Each row was made from one small tree. The marks that hang from a mark follow it in brackets, in alphabetical order. Every link used is in the known rows. Write each row's tree.
(in the rows, 128 means zero)
Known rows:
X(G(H(E S T))): [125 118 181 126 120 137 122  96 136 169 111  59 101 130 181 150 126 182
  92 141 126  80 108  86 112 176 116 110 148 160 133 163]
X(G(E S)): [113 115 167 108 147 127 134 116 112 196 128  64  87 148 180 140 145 176
  78 159 114 103 102 108  95 153 134 152 175 155 124 166]
G(E T): [ 87 106 149 114 170 145 118 111  90 190 121 112 109 161 171 149 143 155
  72 167 123 113 104  61 105 180 152 176 163 141  94 123]
X(G(H(E M T))): [129 124 183 128 124 133 107 113 120 180 104  66 113 104 164 153 136 178
  86 142 130  80 120  83 118 166 129 120 162 158 131 170]
H(E(X(G)) M): [141 141 203 152 163  96 112 118  99 165  71  80 133  67 142 151 162 182
  88 105 110  70 120  82 125 175 109 157 176 124 133 149]
S(X(E)): [136 126 162 106 134 122 136 111  86 151 111  96 103 131 140 146 135 159
 103 147 120  90 123  96 120 151 130 164 193 104 104 141]
T(G(E H)): [103 121 175 119 178 145 123  92 115 190 109  69  84 163 150 154 138 136
  98 175 127 123 112  94  98 125 158 162 167 162 146 114]
G(E): [103 115 171 116 173 129 119 108 106 188 118  86 114 162 156 142 139 157
  81 166 108 105 108 100 107 162 152 165 167 132 113 119]
G(H S T): [103 108 130  85 155 158 106  93 103 202 135  80  62 127 218 169 127 160
  94 159 148 124 142  30 102 163 156 166 162 180 133 134]
S(H(E G T) X): [101 106 198 166  91 121 142 139 112 121  74  77 137 131 121 151 142 158
  89 129  90  48 146  92 161 175 119 158 163 107 124 115]
X(E G(H S T)): [130 102 127  79 123 152 117 106 103 204 131  92  68 120 201 154 144 207
  94 159 146 113 123  77  67 152 115 144 189 174  97 184]
T(G(E H(S))): [ 98 122 176 116 179 146 131  82 119 189 107  70  81 168 162 155 136 146
  96 166 122 121 101  90  93 135 148 158 154 167 149 109]
X(G(H)): [131 123 167 113 131 132 117 115 122 183 133  63  96 123 167 141 136 167
  94 154 125  99 115 101 110 146 143 131 162 152 128 173]
E(H(M T)): [157 113 185 130 122 130 127 112  76 144 103  99 154 114 153 130 123 158
 101 142 117  90 119  74 143 145 131 170 162 125  98 138]
E(H X): [181 120 181 140 158 113 151 107  80 138 113  75 136 115 152 122 134 146
 117 134 106  79 126 102 126 132 124 198 170 104 113 141]
M(X(G(E S(H)))): [ 90 121 185 112 144 158 132 115 133 178 137  96 101 146 173 129 148 159
  80 143 112 115 113 114 104 171 147 147 156 155 126 141]
H(E G(T) S): [ 96  93 182 146 132 128 123  94 130 144  76  90 114 115 171 171 141 204
  86 107 103  93  97  58 133 212  89 156 164 140 125 119]
M(H(E S T) X): [108 105 202 128 145 171 124  65 150 138  98 102 107 127 195 161 106 191
 108 123 124  86 110  89 115 202 124 117 133 145 126  93]
H(G S T): [ 96  88 170 134 109 116 131 111 133 124  75  90 125 141 179 173 127 180
 106 131  99  92 116  79 137 174 112 151 157 125 119 118]
T(G(E(H X) S)): [129 116 179 124 182 129 156  94  92 171 102  66  86 160 160 142 144 139
 104 162 114 116 110 101  95 114 132 197 180 148 143 121]
T(G): [122 122 180 124 157 115 130 104 112 140 102  82  94 153 141 139 146 131
 119 156 117 132 110  96 118 116 137 164 170 130 134 123]
H(M S): [110 137 178 112 156 108 118 105  98 169  94 106 121 105 177 152 149 182
  92 111 103 110  99  71 124 169 129 160 143 132 119 120]
S(H X(G)): [116 131 183 138 104 117 154 146  96 148 120  77 115 138 130 121 154 148
  88 137  92  69 125 115 140 148 138 158 150 112 115 150]
H(M S T(G)): [101 125 183 126 139 111 129 100 104 138  65 108 121 130 175 163 141 162
 105 125 116 108 103  59 125 155 119 150 139 139 127 113]
T(G(E)): [105 119 180 125 174 127 133 101 108 166 102  81  95 170 140 143 147 135
 100 169 115 126 101 102 105 125 144 171 171 140 132 115]
S(H X): [111 131 181 135 118 117 148 138  93 141 114  86 119 143 130 126 148 138
  95 137  91  76 137 102 146 149 146 170 148 104 116 119]
H(M S(X(E))): [117 141 171 105 145 114 132 105  82 170  89 113 115 100 165 159 148 188
  88 111 108  94  99  76 118 171 121 165 163 122 111 129]
S(X): [127 134 175 120 140 118 138 115  92 145 115  81 106 132 139 145 130 136
  99 144 114  88 120  90 142 153 147 164 176 104 124 136]
S(H): [111 116 175 132 125 112 125 135 114 147 117  91 124 149 149 118 154 153
 105 142  88 101 138 102 132 144 141 163 136 119 106 114]
X(E G): [147 110 155  99 119 120 124 118 109 168 119  96 103 127 160 132 151 199
 104 150 121 105 109 119  86 143 105 138 191 131  84 182]

Which tree is each row?
[113 133 177 104 154 133 100 118 101 173 103 131 128  92 154 146 156 172
  93 124 120 121 123  88 115 162 145 161 176 131 105 130] | H(M(X(E)))
[130 110 180 107 134 165 129  92 118 139 119 123 120 142 157 130 132 157
 110 147 129 123 118 102 106 154 128 154 176 135 101 128] | M(X(E(H(T(G)))))
[151 122 170 112 121 132 142 111  69 148 104 102 123 119 138 143 129 162
 100 144 123  78 122  89 128 149 125 170 192 107  94 144] | S(X(E(H(M T))))
[110 122 187 128 152 116 133 108 110 155  91  75  87 140 154 141 157 149
 110 140 108 125 125  87 114 122 126 172 164 150 145 114] | T(G(S(H(E M))))
[108 126 166 109 142 137 104  95 115 182  98  86 112 115 192 171 124 171
  96 139 129  95 129  54 120 167 148 136 138 159 134 121] | G(H(M S T))
[138 102 141  85 113 142 119 104 118 192 120  76  77 129 196 154 134 203
 103 162 139  99 132  96  73 143 113 129 189 168 107 179] | X(E G(H(T) S))
[135 126 180 129 166 134 105  88 127 178 105  56 102 112 166 158 129 162
 103 140 128  82 142  76 116 167 138 143 163 146 149 126] | G(H(E(X)))
[136 128 158 127 160 114 137 113 105 167 112  75  98 112 181 150 149 159
 104 133 120  84 124  83 102 156 129 165 157 131 126 160] | E(X(G(H(S) T)))
[ 98 122 165 100 170 136 143 103  92 200 120  67  80 160 176 157 132 155
  74 163 115  96 116  89 105 161 151 180 183 143 136 123] | G(E S(X))
[147 128 167 126 160  95 143 122 106 156 108  63  96 115 174 143 153 156
 111 133 110  88 131 106 105 138 124 173 176 118 132 163] | E(X(G(S)))
[114 125 175 115 160 135 127  84 123 163 107  71  80 151 164 153 135 142
 115 153 124 128 110  84 107 125 141 152 152 157 150 117] | T(G(H(S)))
[125 125 171 124 131 140 153 120  75 170 128  83 108 137 142 139 134 148
  71 152 121  77  95  91 127 165 139 167 177 124 109 165] | S(X(G(E(H) T)))
[121  94 170 118 154 138 126  93 112 160  98  80  88 147 180 165 114 169
 119 169 123  97 124  95 103 131 146 153 159 140 120 105] | M(H(T(G(E S))))
[108 121 171 118 140 140 112 120 110 209 114  73 112 127 167 155 139 173
  71 163 126  84 112  94 102 159 150 134 162 163 123 163] | X(G(E H(M T)))
[125  93 166 118 144 130 124 111 108 169 105  73  86 105 170 174 122 188
 112 146 107  93 131 108 120 137 149 174 182 127 126 119] | M(H(G(S(X))))
[117 125 188 126 162 137 126  75 129 161  97  64  82 145 159 154 133 152
 110 144 126 118 108  79 109 142 127 143 155 161 156 115] | T(G(H(E S)))
[102 116 174 112 177 129 138  97 108 177 105  71  74 170 163 150 145 141
 100 168 117 132 108  94  95 122 141 177 177 156 144 116] | T(G(E S))
[101  87 197 155 111 121 125  93 147 119  55  78 130 130 171 176 124 199
  96 116 102  72 112  69 142 206  83 132 160 133 132 113] | H(E G S T)
[ 90 104 153  95 165 161 114  89 119 221 117  56  79 164 210 174 115 163
  81 183 137  95 142  67  89 162 163 152 164 184 145 115] | G(E H(T) S)
[113 109 163 120 118 128 133 125 109 168 124  80  90 131 182 133 154 178
  86 138 116 102 116  78 110 166 116 150 158 154 112 168] | X(G(S(H(E)) T))
[ 81  85 149 117 151 135 119 126 103 188 104  91  97 134 174 174 148 176
  78 155 110 116 122  74 113 165 142 195 193 148 117 127] | H(G(E S T))
[130 120 173 111 134 137 119 101 129 192 124  46  78 117 186 149 133 182
  89 146 130  95 120  90 103 159 126 128 170 171 146 171] | X(G(H(E) S))
[124 122 169 107 153 123 146  99  99 152 102  76  69 149 156 151 143 142
 116 155 124 127 118  91 105 115 128 174 189 139 140 130] | T(G(S(X(E))))
[182 132 189 144 148 108 149 126  67 159 105  79 144  81 146 124 150 163
 100 121 106  72 115 106 122 131 120 193 173 115 111 172] | E(H(M) X(G))
[103  99 170 140 162 112 124 132 112 172  91  79 122 126 142 165 152 166
  89 148  93  92 126 112 120 151 142 193 193 117 124 125] | H(G(E(X)))
[136 117 181 138 172 127 138 112  76 178  95  89 145 134 154 142 138 155
  83 154 108  72 117  94 113 154 139 191 169 124 107 125] | G(E(H(M T) X))
[111 114 162  99 131 161 120 109 122 160 133 128 105 128 170 134 148 174
  94 139 132 124 109  98  95 175 128 141 176 141  92 160] | M(X(E G(T)))
[106  91 181 150 132 127 106 115 121 147  81  88 122 105 144 167 145 184
  88 126 112  94 120  65 139 191 110 164 189 131 120 130] | H(E G(T))
[150 125 194 122 140 146 126 108  83 159 121 107 146 103 148 122 134 157
  94 130 114 108 110  89 137 150 142 178 164 131 106 136] | E(H(M(X)))
[105 126 210 144 136 139  97 103 123 140  69 112 148  97 155 158 136 167
  86 116 129  84 129  57 142 204 121 127 161 137 126 117] | H(E M(X) T)
[122 121 177 108 164 146 150 104  65 207 119  73 103 136 168 148 130 163
  67 155 114  87 109  86 113 154 147 198 186 148 126 129] | G(E(H(M)) S(X))
[108 108 198 156 115 120 129 118 127 122  82  83 129 158 143 129 147 152
 107 140  99  85 138  86 135 156 114 142 137 130 120 105] | S(H(E T(G)))
[103 109 170 119 141 105 104 142  97 182  83  91 117  75 158 176 160 184
  89 123 101 114 134  83 133 143 142 192 198 137 132 135] | H(G(S) M)
